What can hang from each mark:
gifep: fafin lepib
tipes: zutu
vata: nadod soditaz
pavulim: lepib
zutu: fafin
soditaz: vata
gogufod: pazed
musud: gogufod melu
nuki: melu
melu: musud
fafin: gifep vata zutu
lepib: gifep musud pavulim

Known rows, with every way that one mark hangs from another:
[zutu [fafin [gifep [lepib musud pavulim]] [vata soditaz]]]: [-0.05 -0.12 -0.21  0.23 -0.15  0.01  0.01  0.26 -0.14  0.10  0.06  0.39
  0.10 -0.08  0.53 -0.18  0.44 -0.14  0.14  0.02 -0.29  0.35 -0.09 -0.17
  0.33  0.27  0.16 -0.18]
[gifep [fafin zutu] [lepib [musud melu] pavulim]]: [-0.15 -0.08 -0.25  0.27 -0.05 -0.04 -0.15  0.15 -0.08  0.06  0.16  0.19
  0.14 -0.24  0.51 -0.03  0.50 -0.08  0.08 -0.15 -0.09  0.20  0.03 -0.29
  0.08  0.06 -0.05  0.03]
[soditaz [vata nadod]]: [-0.04 -0.08 -0.12  0.11  0.20  0.17 -0.03 -0.07 -0.24 -0.06  0.02  0.17
  0.20 -0.49  0.21 -0.06  0.28  0.11  0.12 -0.05  0.07  0.16 -0.04  0.01
  0.17 -0.24 -0.08 -0.17]
[fafin gifep [vata soditaz]]: [ 0.06 -0.08 -0.16  0.21 -0.24  0.11  0.03  0.04 -0.16  0.07 -0.03  0.39
  0.18 -0.21  0.48 -0.15  0.39 -0.06  0.13 -0.02 -0.11  0.14 -0.06 -0.09
  0.32 -0.10  0.15 -0.19]
[pavulim [lepib gifep [musud [gogufod pazed] melu]]]: [ 0.11 -0.04 -0.08  0.18  0.15 -0.09 -0.26  0.37 -0.08  0.04 -0.05  0.17
  0.05 -0.50  0.37  0.21  0.46 -0.18  0.12 -0.12 -0.04  0.12 -0.10 -0.05
  0.05  0.07 -0.15  0.16]
[zutu [fafin [gifep [lepib musud]] [vata nadod soditaz]]]: [-0.05 -0.13 -0.20  0.18 -0.10  0.07  0.10  0.12 -0.23  0.05  0.05  0.40
  0.15 -0.15  0.51 -0.22  0.43 -0.08  0.11  0.08 -0.27  0.31 -0.06 -0.10
  0.39  0.15  0.11 -0.26]
[musud [gogufod pazed] melu]: [ 0.19 -0.03 -0.10  0.13  0.14  0.08 -0.10  0.25 -0.14  0.05 -0.28 -0.03
 -0.07 -0.32  0.31  0.15  0.25 -0.22  0.03  0.01 -0.07  0.02 -0.15 -0.02
  0.12 -0.10 -0.14 -0.03]
[nuki melu]: [ 0.00  0.01 -0.12  0.30  0.06  0.13 -0.12  0.12 -0.09  0.03 -0.22  0.11
  0.08 -0.31  0.10  0.00  0.22 -0.27  0.09  0.05  0.07  0.13 -0.01 -0.12
  0.02  0.08 -0.03 -0.04]
[melu [musud gogufod]]: [ 0.06 -0.04 -0.12  0.30  0.09  0.15 -0.04  0.13 -0.09  0.08 -0.25  0.06
  0.12 -0.33  0.14  0.05  0.31 -0.38  0.05 -0.15 -0.07  0.23 -0.33 -0.10
  0.13 -0.04 -0.20 -0.08]
[gifep [fafin zutu] [lepib [musud gogufod melu] pavulim]]: [-0.13 -0.06 -0.25  0.25 -0.03 -0.02 -0.11  0.17 -0.07  0.07  0.11  0.15
  0.10 -0.23  0.53  0.00  0.46 -0.11  0.07 -0.15 -0.20  0.16 -0.03 -0.26
  0.11  0.06 -0.06  0.00]
[zutu [fafin [gifep lepib] vata]]: [-0.01 -0.09 -0.18  0.26 -0.10  0.03  0.05  0.31 -0.17  0.08 -0.07  0.20
  0.08 -0.14  0.49 -0.18  0.36 -0.18  0.15  0.10 -0.20  0.13 -0.15 -0.16
  0.35  0.20  0.05 -0.07]
[nuki [melu [musud [gogufod pazed]]]]: [ 0.05  0.06 -0.12  0.21  0.13  0.20 -0.04  0.10 -0.06  0.11 -0.30  0.02
  0.08 -0.30  0.09  0.09  0.24 -0.41  0.03  0.02 -0.07  0.23 -0.23 -0.09
  0.13  0.06 -0.07 -0.08]
[gifep fafin [lepib [musud gogufod]]]: [ 0.02 -0.12 -0.17  0.22  0.02 -0.02  0.04  0.15 -0.03  0.09 -0.01  0.22
  0.02 -0.21  0.42  0.02  0.40 -0.16  0.06 -0.08 -0.16  0.15 -0.15 -0.15
  0.09 -0.06 -0.05 -0.05]
[lepib [gifep [fafin vata]]]: [ 0.17 -0.07 -0.10  0.26 -0.13 -0.06 -0.07  0.05 -0.11  0.13  0.01  0.31
  0.25 -0.46  0.45  0.02  0.45 -0.15  0.22  0.01 -0.03 -0.08 -0.09 -0.10
  0.10 -0.32 -0.08  0.14]
[lepib [gifep [fafin zutu]] [musud [gogufod pazed]] pavulim]: [ 0.02 -0.01 -0.12  0.17  0.02 -0.18 -0.03  0.19 -0.03  0.17  0.13  0.18
  0.16 -0.42  0.47  0.11  0.54 -0.14  0.18 -0.09 -0.28  0.16 -0.19 -0.22
  0.07 -0.20  0.00  0.13]
[zutu [fafin gifep vata]]: [ 0.07 -0.06 -0.14  0.27 -0.14  0.03  0.02  0.26 -0.18  0.10 -0.10  0.18
  0.16 -0.16  0.40 -0.15  0.39 -0.19  0.15  0.13 -0.20  0.16 -0.15 -0.14
  0.36  0.08  0.04 -0.09]
[tipes [zutu [fafin [vata nadod]]]]: [ 0.11 -0.09 -0.12  0.14  0.04 -0.01  0.16  0.32 -0.20  0.02 -0.15  0.11
  0.18 -0.29  0.22 -0.12  0.38 -0.26  0.12  0.11 -0.23  0.13 -0.18 -0.07
  0.26  0.05 -0.14 -0.17]
[fafin zutu]: [-0.14 -0.03 -0.13  0.33 -0.06  0.11  0.05  0.18 -0.14 -0.01 -0.11  0.02
  0.16 -0.36  0.15 -0.09  0.33 -0.10  0.12 -0.09  0.01 -0.05 -0.12 -0.26
  0.05 -0.15 -0.10 -0.04]
[pavulim [lepib [gifep [fafin vata]]]]: [ 0.14 -0.06 -0.09  0.25 -0.02 -0.06 -0.16  0.18 -0.08  0.08  0.05  0.32
  0.25 -0.52  0.41  0.09  0.54 -0.13  0.21 -0.06 -0.01 -0.09 -0.05 -0.08
  0.08 -0.04 -0.11  0.19]
[gifep fafin]: [ 0.12 -0.06 -0.10  0.27 -0.07  0.00 -0.02  0.03 -0.07  0.09 -0.07  0.19
  0.18 -0.30  0.27  0.02  0.42 -0.17  0.11  0.01 -0.02  0.02 -0.09 -0.14
  0.04 -0.24 -0.09  0.00]
[gifep [lepib musud]]: [-0.08 -0.15 -0.16  0.28  0.11  0.02 -0.03  0.30 -0.06  0.00 -0.06  0.21
 -0.03 -0.27  0.28 -0.05  0.31 -0.16  0.08 -0.15  0.03  0.26 -0.12 -0.15
  0.05  0.10 -0.05 -0.05]
[pavulim [lepib gifep [musud gogufod melu]]]: [ 0.07 -0.05 -0.11  0.27  0.11 -0.08 -0.33  0.34 -0.09  0.01 -0.04  0.20
  0.08 -0.49  0.37  0.17  0.44 -0.19  0.13 -0.16 -0.02  0.15 -0.05 -0.07
  0.03  0.12 -0.19  0.14]
[zutu fafin]: [ 0.04 -0.08 -0.10  0.32  0.02  0.03 -0.01  0.28 -0.14  0.05 -0.17  0.10
  0.08 -0.23  0.16 -0.06  0.33 -0.26  0.14  0.07 -0.10  0.13 -0.16 -0.15
  0.09  0.08 -0.10 -0.07]
[fafin [gifep [lepib musud]] [vata nadod soditaz] zutu]: [-0.25 -0.09 -0.25  0.16 -0.19  0.16  0.18 -0.02 -0.24 -0.01  0.16  0.39
  0.26 -0.26  0.57 -0.30  0.45  0.13  0.09 -0.08 -0.20  0.17  0.00 -0.19
  0.43 -0.06  0.16 -0.28]
[zutu [fafin [gifep [lepib musud pavulim]] vata]]: [-0.03 -0.09 -0.20  0.26 -0.06 -0.03 -0.03  0.36 -0.14  0.11  0.02  0.26
  0.10 -0.12  0.51 -0.17  0.42 -0.18  0.14  0.04 -0.25  0.34 -0.13 -0.18
  0.36  0.29  0.09 -0.08]
[pavulim lepib]: [ 0.04 -0.07 -0.08  0.29  0.11  0.04 -0.14  0.30 -0.07 -0.01 -0.09  0.18
  0.11 -0.43  0.16  0.05  0.41 -0.15  0.12 -0.12  0.06  0.05 -0.08 -0.08
  0.02  0.16 -0.13  0.06]
[gifep [fafin zutu] [lepib pavulim]]: [-0.16 -0.07 -0.21  0.26 -0.05  0.01  0.03  0.12 -0.07  0.06  0.11  0.18
  0.14 -0.27  0.45 -0.09  0.45 -0.08  0.15 -0.12 -0.11 -0.03 -0.05 -0.29
  0.04  0.06 -0.03  0.06]

Rows:
[-0.05 -0.10 -0.22  0.23 -0.06 -0.01 -0.08  0.30 -0.10  0.09  0.08  0.32
  0.11 -0.21  0.58 -0.16  0.41 -0.08  0.12 -0.10 -0.12  0.35 -0.09 -0.13
  0.37  0.18  0.13 -0.04] : [fafin [gifep [lepib musud pavulim]] vata]
[-0.10  0.00 -0.18  0.28 -0.24  0.11  0.08  0.16 -0.19  0.05 -0.03  0.12
  0.28 -0.28  0.45 -0.20  0.40 -0.01  0.14 -0.02 -0.12 -0.01 -0.11 -0.25
  0.38 -0.15  0.07 -0.06] : [fafin gifep vata zutu]
[ 0.06 -0.03 -0.14  0.27 -0.09 -0.08 -0.29  0.20 -0.11  0.06  0.12  0.28
  0.30 -0.49  0.46  0.11  0.61 -0.08  0.16 -0.11 -0.02  0.07  0.03 -0.15
  0.12 -0.07 -0.13  0.17] : [pavulim [lepib [gifep [fafin vata zutu]] [musud melu]]]
[-0.07 -0.06 -0.19  0.16  0.09 -0.04 -0.10  0.35 -0.09  0.06 -0.03  0.12
 -0.09 -0.18  0.58 -0.04  0.33 -0.16  0.07 -0.09 -0.14  0.30 -0.11 -0.16
  0.23  0.25  0.05  0.01] : [fafin [gifep [lepib [musud [gogufod pazed] melu] pavulim]]]
[ 0.13 -0.08 -0.12  0.18 -0.03 -0.02  0.13  0.40 -0.15  0.04 -0.19  0.08
  0.14 -0.23  0.22 -0.08  0.36 -0.31  0.13  0.09 -0.22  0.11 -0.21 -0.12
  0.22  0.07 -0.12 -0.13] : [tipes [zutu [fafin vata]]]
[ 0.08 -0.07 -0.09  0.27  0.02 -0.13 -0.20  0.23 -0.04  0.06  0.08  0.30
  0.21 -0.48  0.35  0.12  0.57 -0.15  0.18 -0.11 -0.01  0.13 -0.06 -0.13
 -0.01 -0.02 -0.12  0.17] : [pavulim [lepib [gifep fafin] musud]]
[ 0.04 -0.05 -0.13  0.25 -0.26  0.00  0.02 -0.05 -0.14  0.10  0.07  0.34
  0.31 -0.43  0.47 -0.03  0.49 -0.06  0.22 -0.03 -0.10 -0.16 -0.05 -0.19
  0.09 -0.38 -0.02  0.05] : [lepib [gifep [fafin [vata soditaz] zutu]]]
[ 0.05 -0.05 -0.17  0.23 -0.29  0.11  0.11 -0.11 -0.13  0.10  0.04  0.32
  0.34 -0.29  0.35 -0.07  0.51 -0.02  0.12 -0.01 -0.15 -0.07 -0.05 -0.20
  0.18 -0.38  0.04 -0.15] : [gifep [fafin [vata soditaz] zutu]]
[-0.06 -0.13 -0.20  0.18 -0.07  0.07  0.06  0.13 -0.22  0.07  0.07  0.40
  0.15 -0.17  0.55 -0.24  0.43 -0.09  0.15  0.06 -0.27  0.24 -0.04 -0.10
  0.37  0.27  0.11 -0.21] : [zutu [fafin [gifep [lepib pavulim]] [vata nadod soditaz]]]
[ 0.05 -0.08 -0.09  0.27  0.15  0.00 -0.14  0.35 -0.04  0.02 -0.08  0.18
  0.08 -0.39  0.17  0.11  0.44 -0.17  0.08 -0.16 -0.07  0.23 -0.15 -0.07
  0.07  0.14 -0.11 -0.02] : [pavulim [lepib [musud gogufod]]]
[-0.02 -0.09 -0.19  0.26 -0.07  0.00  0.00  0.34 -0.16  0.10 -0.01  0.23
  0.09 -0.14  0.52 -0.18  0.38 -0.18  0.16  0.06 -0.22  0.20 -0.13 -0.17
  0.35  0.30  0.07 -0.05] : [zutu [fafin [gifep [lepib pavulim]] vata]]
[-0.13 -0.01 -0.18  0.22 -0.14  0.14  0.13  0.03 -0.27  0.02  0.03  0.17
  0.35 -0.37  0.45 -0.26  0.43  0.07  0.13  0.02 -0.12  0.02 -0.06 -0.16
  0.45 -0.18  0.02 -0.12] : [fafin gifep [vata nadod] zutu]
[ 0.00 -0.05 -0.16  0.28 -0.12 -0.16 -0.16  0.13 -0.07  0.15  0.23  0.34
  0.34 -0.44  0.48  0.01  0.60 -0.09  0.22 -0.12 -0.15  0.24 -0.06 -0.23
  0.13 -0.21  0.00  0.12] : [lepib [gifep [fafin vata zutu]] musud pavulim]
[-0.13 -0.02 -0.20  0.24 -0.34  0.15  0.13  0.02 -0.19  0.04  0.02  0.28
  0.28 -0.23  0.48 -0.22  0.42  0.03  0.14 -0.05 -0.16  0.00 -0.05 -0.24
  0.34 -0.17  0.16 -0.19] : [fafin gifep [vata soditaz] zutu]
[-0.02 -0.11 -0.19  0.17  0.21 -0.01 -0.15  0.38 -0.06  0.05 -0.04  0.15
 -0.12 -0.27  0.42  0.06  0.32 -0.18  0.05 -0.16 -0.09  0.32 -0.11 -0.10
  0.10  0.23 -0.04 -0.01] : [gifep [lepib [musud [gogufod pazed] melu] pavulim]]
[ 0.09 -0.05 -0.07  0.27  0.01 -0.09 -0.17  0.19 -0.06  0.05  0.02  0.26
  0.19 -0.51  0.36  0.10  0.51 -0.16  0.21 -0.08  0.01 -0.09 -0.05 -0.11
 -0.02  0.01 -0.15  0.22] : [pavulim [lepib [gifep fafin]]]
[ 0.00 -0.08 -0.14  0.22 -0.19 -0.05  0.00 -0.09 -0.15  0.09  0.18  0.42
  0.37 -0.45  0.45 -0.04  0.58  0.00  0.18 -0.04 -0.14  0.13 -0.02 -0.16
  0.16 -0.43  0.00 -0.05] : [lepib [gifep [fafin [vata nadod soditaz] zutu]] musud]
[-0.30 -0.02 -0.20  0.29 -0.12  0.07  0.11  0.24 -0.15 -0.02 -0.03  0.03
  0.06 -0.22  0.48 -0.22  0.30 -0.06  0.13 -0.10 -0.06 -0.06 -0.10 -0.33
  0.18  0.10  0.01  0.01] : [fafin [gifep lepib] zutu]
[-0.03 -0.13 -0.19  0.25  0.04 -0.08 -0.09  0.17 -0.01  0.10  0.13  0.31
  0.08 -0.24  0.44 -0.01  0.47 -0.15  0.11 -0.13 -0.09  0.30 -0.07 -0.19
  0.05  0.09  0.00  0.02] : [gifep fafin [lepib musud pavulim]]
[ 0.09 -0.13 -0.13  0.21 -0.05  0.13  0.07  0.05 -0.23  0.05 -0.06  0.36
  0.22 -0.28  0.25 -0.13  0.42 -0.11  0.12  0.11 -0.19  0.18 -0.07 -0.03
  0.27 -0.03  0.00 -0.27] : [zutu [fafin [vata nadod soditaz]]]
[-0.03 -0.04 -0.12  0.31 -0.13 -0.13 -0.06  0.08 -0.08  0.09  0.09  0.21
  0.25 -0.41  0.38  0.02  0.51 -0.12  0.18 -0.07 -0.07  0.09 -0.09 -0.26
  0.01 -0.34 -0.08  0.11] : [lepib [gifep [fafin zutu]] musud]
[-0.15 -0.09 -0.19  0.27  0.03 -0.06 -0.09  0.31 -0.08  0.04  0.04  0.21
 -0.01 -0.19  0.50 -0.14  0.35 -0.15  0.12 -0.14 -0.06  0.34 -0.09 -0.21
  0.17  0.27  0.06  0.01] : [fafin [gifep [lepib musud pavulim]]]
[-0.21 -0.04 -0.26  0.24 -0.13  0.05  0.07  0.29 -0.14  0.07  0.10  0.18
  0.16 -0.21  0.60 -0.19  0.42 -0.01  0.12 -0.14 -0.26  0.18 -0.13 -0.27
  0.42  0.11  0.12 -0.07] : [fafin [gifep [lepib [musud gogufod] pavulim]] vata zutu]
[-0.02 -0.10 -0.20  0.22 -0.03  0.03 -0.06  0.22 -0.25  0.05 -0.01  0.24
  0.14 -0.18  0.54 -0.19  0.41 -0.12  0.10  0.11 -0.19  0.31 -0.04 -0.09
  0.44  0.19 -0.01 -0.14] : [zutu [fafin [gifep [lepib [musud melu]]] [vata nadod]]]
[ 0.14 -0.04 -0.06  0.16  0.09 -0.13 -0.09  0.27 -0.02  0.10  0.03  0.23
  0.13 -0.48  0.37  0.20  0.54 -0.16  0.15 -0.07 -0.14  0.07 -0.17 -0.09
  0.05 -0.05 -0.09  0.16] : [pavulim [lepib [gifep fafin] [musud [gogufod pazed]]]]
[-0.06 -0.13 -0.21  0.26  0.16 -0.01 -0.22  0.35 -0.07  0.03 -0.02  0.18
 -0.08 -0.26  0.42  0.02  0.31 -0.19  0.06 -0.21 -0.07  0.34 -0.06 -0.11
  0.08  0.28 -0.08 -0.02] : [gifep [lepib [musud gogufod melu] pavulim]]
[-0.33 -0.03 -0.23  0.29 -0.07  0.00  0.01  0.29 -0.12  0.01  0.09  0.10
  0.08 -0.21  0.50 -0.20  0.39 -0.05  0.13 -0.17 -0.12  0.19 -0.08 -0.36
  0.20  0.20  0.07  0.00] : [fafin [gifep [lepib musud pavulim]] zutu]
[ 0.15 -0.10 -0.12  0.18 -0.09 -0.06 -0.01 -0.07 -0.13  0.13  0.08  0.44
  0.25 -0.43  0.48  0.04  0.51 -0.09  0.15 -0.03 -0.24  0.18 -0.10 -0.03
  0.19 -0.38 -0.02 -0.07] : [lepib [gifep [fafin [vata nadod soditaz]]] [musud gogufod]]
[-0.26 -0.08 -0.26  0.16 -0.16  0.16  0.14 -0.02 -0.24  0.01  0.19  0.39
  0.26 -0.29  0.63 -0.32  0.45  0.12  0.14 -0.11 -0.21  0.09  0.03 -0.18
  0.40  0.09  0.16 -0.21] : [fafin [gifep [lepib pavulim]] [vata nadod soditaz] zutu]
[ 0.23 -0.05 -0.09  0.12 -0.03 -0.13  0.02  0.14 -0.05  0.18  0.01  0.26
  0.16 -0.41  0.46  0.14  0.50 -0.16  0.15  0.02 -0.23  0.12 -0.23 -0.07
  0.19 -0.41  0.00  0.06] : [lepib [gifep [fafin vata]] [musud [gogufod pazed]]]
